Every row comes from one small tree of marks. Brackets hold a mark, then the marks that hang from it, in the order of their numbers. Every link used is in the known rows. Which tree was each row made from?
Known rows:
(Q_325 Q_502 Q_831): [ 20  18 -11   3  13   3  -6   1 -11 -10   8 -22   5  -1   9  -7   2   8
  16   4  12  -8  -2  29]
(Q_502 (Q_325 Q_736 (Q_831 Q_618)) Q_810): [ 12   8 -18  22   8  -6   9   3 -39 -15  11   0  -6  -5 -12   1   5   7
   1  25  11  11  11   7]
(Q_831 Q_618): [ 18  15  13   8  -9 -18  -4  -9 -11  -5  19   1  13 -14   1 -19 -15   0
  15  -1 -27   1   3  23]
(Q_736 Q_325 Q_410): [ 15  16  -8 -14  11   5 -10 -10 -15   1  16   7   1 -18 -23   0  19  -5
  -8  11 -33 -13  15   4]
(Q_410 Q_399 Q_828): [ 18  23  27  -2 -13 -19 -12 -12  15  22   9   2   7  15  11   2   1  -4
  19  25 -12   6  -8  25]
(Q_618 Q_831): [ 12   5  16   1  -2 -23   5  -5  -5  -5  10   4  14 -16 -20 -19  -9 -11
  14   6 -19   1 -10  18]
(Q_325 Q_502 Q_736 (Q_831 Q_618)): [ 20  14  -9  15  20  -5 -15  -2 -36 -21  24  -5   2 -17   4 -16   5  21
  23   9   9   7   1  17]
(Q_502 (Q_325 (Q_736 (Q_410 Q_831))) Q_810): [  5  -6  -6  -2   3  -7   8  14 -31  -7  15  16  -4  -7 -34   7   6  10
 -13  33  -5  -2  10  -3]
(Q_502 (Q_325 (Q_736 Q_410)) Q_810): [  2  -4 -20   4   9  -1  17  23 -29  -2  10   5 -12  -6 -25   6  16   7
 -21  28  -4  -4  12  -2]
(Q_736 (Q_410 Q_399 Q_828)): [ 21  17  31 -10 -14 -12 -20  -1   6  25  19  11   1   5  -4  -6  12   8
  12  31 -22  -2   4  19]
(Q_736 Q_325): [ 10  24 -15  -7  12   0   0 -20  -5  -3   6  -4   7 -10 -12   8   5 -17
  -3   0 -26  -7   5  11]
(Q_810 (Q_502 (Q_325 Q_736 Q_831))): [  7   4 -17  13  21 -17  18  -9 -40 -13   0  -7  -9   2 -10   0  12 -11
   6  17  19   0  15  16]
(Q_502 Q_325): [ 11   8  -1   6   5 -14  13   2 -12  -7  10   2  -1 -10 -13   2 -18 -14
  -4  11  -6  -2   7  25]
(Q_810 Q_502): [  4   8  -5  -4   1 -15  19  -6 -10   6  -3 -17   9   8   7  -7   9 -12
   8  -5  -7 -14  -1  16]
(Q_618 Q_828): [ 10  20   7   9  -9 -22  -6 -10 -10   7  19   2   5 -15  -3 -22 -16 -19
  11  10 -30  -8 -10  18]
(Q_410 (Q_736 (Q_325 Q_502)) Q_828): [  3  21  14 -18  20 -15 -22 -20  -4   6   8  -4  26   1   2  21  -1   7
   7  15  -5  -7 -23  13]
(Q_325 (Q_502 Q_810) Q_736 Q_831): [  6  15 -34   8  19   9   5  16 -21  -9   3 -24  -3   6   7   3  28  19
   5  14  22  -4  -6   8]
(Q_810 (Q_502 Q_325)): [  4   1  -6   2   7 -17  24  -1 -18   1  -1 -12   6   3   0   2  -3 -21
   1   3   3 -10   5  20]
(Q_736 Q_325 (Q_410 Q_399 Q_828)): [ 19  24  18 -16   1   0 -27 -17   1  20  16  14   4  -4  -9   6  21  -4
   6  30 -27  -2   7   6]
(Q_502 (Q_325 Q_831) Q_810): [ 11  12 -22  11  -1   0  18   6 -14  -3  -2 -16  -4  10  -7  12   3  -4
  -5  20  12  -4   9  17]
(Q_325 (Q_502 Q_810) (Q_736 (Q_410 Q_831))): [  6  -3  -8 -16   9   4  -6  24 -23  -5  17   1   8  -6 -12  -1  19  29
   0  18  -1 -10 -10  -6]
(Q_618 Q_828 Q_831): [ 11  12  21   9  -7 -34  -6 -12 -14   0  18  13  15 -26 -19 -33 -18 -21
  22  15 -32   1 -22  12]
(Q_325 (Q_736 Q_410)): [ 10   4  -4   3  12 -10  -5   5 -26  -3  22  12 -12 -16 -27 -15  18  11
  -5  20 -21  -3  13   8]
(Q_502 (Q_325 (Q_736 (Q_410 Q_828))) Q_810): [  4   0  -9   6   4  -8   7  22 -19   9  12  17  -5  -5 -19   5  17  14
 -14  35   5   0   9  -6]
(Q_502 (Q_325 (Q_736 Q_410) Q_831) Q_810): [  9   4 -23  11  12   4   9  13 -37  -7  10   1 -18  -1 -25   7  22  12
 -13  38   9  -1  20   3]
(Q_410 Q_828): [ 13  19  12   2  -8 -20  -5  -6  10  13  11   9  12   1   1  -8  -4   5
  12  15  -5  -2  -3  18]
(Q_810 (Q_502 (Q_325 (Q_831 Q_618)))): [ 15   5   2  12   4 -18  10 -14 -35 -11   5  -9   7  -1   2  -7  -6 -12
  15   7  10  -1  13  22]

Write each row's tree:
[ -3  19   2 -24  12   2  -7 -14  -2   9  -3 -36  17  22  13  37  15  -9
   0  12 -22  -8 -28  16] => (Q_410 Q_399 (Q_736 (Q_325 (Q_502 Q_810))))
[ 20  16  21 -28  -1   1 -26 -28 -13   0  20  14   7  -8 -27  11   9  -8
   7  25 -41  -3   8   9] => (Q_736 Q_325 (Q_410 Q_399 Q_831))
[ 12  20  46 -17  -4 -34 -41 -52 -17  -5  25  28  40  -6 -19  11 -21  13
  23  26 -22   7 -15   9] => (Q_410 (Q_736 Q_325) Q_828 (Q_831 Q_618))
[ 10   5 -11   7   9 -14  18  -9 -28  -7  -4 -15   0   7  -1   1   3 -15
   7  11  15  -7  13  22] => (Q_810 (Q_502 (Q_325 Q_831)))
[  2  22  17 -13  10 -22 -19 -34  -3   7  10   4  22   3 -11  17   0   2
   2  21 -13  -3 -13  13] => (Q_410 (Q_736 Q_325) Q_828)
[ 12  24 -37  -6  19  22  -1  -3 -11  -5  -4 -27  10   3   9  18  23  -2
   3   1   5 -14  -4   6] => (Q_736 (Q_325 (Q_502 Q_810) Q_831))
[  6   9 -28  16  12  -3  18   6 -29 -11   1  -7 -12   4 -16  12  16   2
  -8  27  17   5  12   9] => (Q_502 (Q_325 Q_736 Q_831) Q_810)
[  5  27  32 -17   3 -21 -25 -40   4  16   7  -2  17  17  -2  28   7  -7
  10  31 -23   5 -17  20] => (Q_410 Q_399 (Q_736 Q_325) Q_828)
[ 24  11  46 -19 -21 -18 -32 -14   0  16  23  25  10   6 -16  -5   0  13
  21  39 -21   1   1  15] => (Q_736 (Q_410 Q_399 Q_828 Q_831))
[ 15  18  -3  22 -10 -12   1  -1 -31  -3  14  -3   5  -7  -3  -9 -12  -6
  10  24  -4   2   4  12] => (Q_502 (Q_325 (Q_831 (Q_618 Q_828))) Q_810)
[ 12  16  65  -9 -23 -44 -40 -44 -26  -4  29   7  25   4  -9  -5 -33  -6
  34  31 -45  11 -26  27] => (Q_410 Q_399 Q_736 (Q_831 (Q_618 Q_828)))
[ -1   8 -29   0  16   3  14  24 -11  -1   3 -18   2   1  11   4  20  13
  -3   3   6  -7 -14   1] => (Q_325 (Q_502 Q_810) Q_736)
[  4  21 -30 -13  15  16   7   8   1   3  -2 -23  15   0  14  17  18  -6
  -6  -7  -6 -17 -13   0] => (Q_736 (Q_325 (Q_502 Q_810)))
[ 13   8 -15  20  21 -11   6  -9 -35 -22  14   5 -16  -9 -26   2  -1  -2
   1  29  10   9  19  20] => (Q_502 (Q_325 Q_736 Q_831))
[ 23   2  31 -10 -16 -17 -25 -12 -23  -7  31  24  13 -21 -26 -22 -13  16
  15  16 -33  -4   9  14] => (Q_736 (Q_410 (Q_831 Q_618)))
[  1  20 -16 -16  21   6  -9 -16 -17  -5  -3 -33  16  11   1  27  17   7
  -1  12  -1 -13 -15  13] => (Q_410 (Q_736 (Q_325 (Q_502 Q_810) Q_831)))
[ 14  -2  21  -4   8 -17  -9  -4 -33 -13  24  24 -12 -12 -37   4  -4  -2
   0  41 -14  10  14  13] => (Q_502 (Q_325 (Q_736 (Q_410 Q_399 Q_831))))
[ 22  22 -10  -7  14  10 -17 -19 -25  -6  14   0  -4 -15 -28  -1  23   1
   1  19 -22 -10  23   8] => (Q_736 (Q_325 Q_831) Q_410)
[ 13  13 -21  13  14   3  -5  12 -31 -13  11 -16   4  -2  12  -7  19  25
  16  10  15   4  -6   6] => (Q_325 (Q_502 Q_810) Q_736 (Q_831 Q_618))
[ 16  12 -10  17  -4  -3   9   1 -26  -6   5  -8   3   2   0   1  -4   0
   4  17   4   3  10  17] => (Q_502 (Q_325 (Q_831 Q_618)) Q_810)
[ 23  20  49  -1 -28 -32 -32 -32 -16   0  31  17  18  -8  -1 -16 -28 -12
  36  21 -38  12 -14  21] => (Q_410 Q_399 (Q_831 (Q_618 Q_828)))
[  6 -10   4  -5  13 -23   7  -5 -41 -12  12  16   1  -7 -27  -2   3  -2
   1  22   2  -5  13   4] => (Q_810 (Q_502 (Q_325 (Q_736 (Q_410 Q_831)))))
[  6  15  30 -34  10 -14 -28 -37 -12  -8  12 -13  24  11  -7  34  -9  -5
  16  22 -23  -1 -26  21] => (Q_410 Q_399 (Q_736 (Q_325 Q_502)) Q_831)
[ 26  24   0 -12   7  12 -22 -24 -17   1  11  -4 -10  -3 -18   8  28  -8
   6  27 -27  -3  18  14] => (Q_736 (Q_325 Q_831) (Q_410 Q_399))
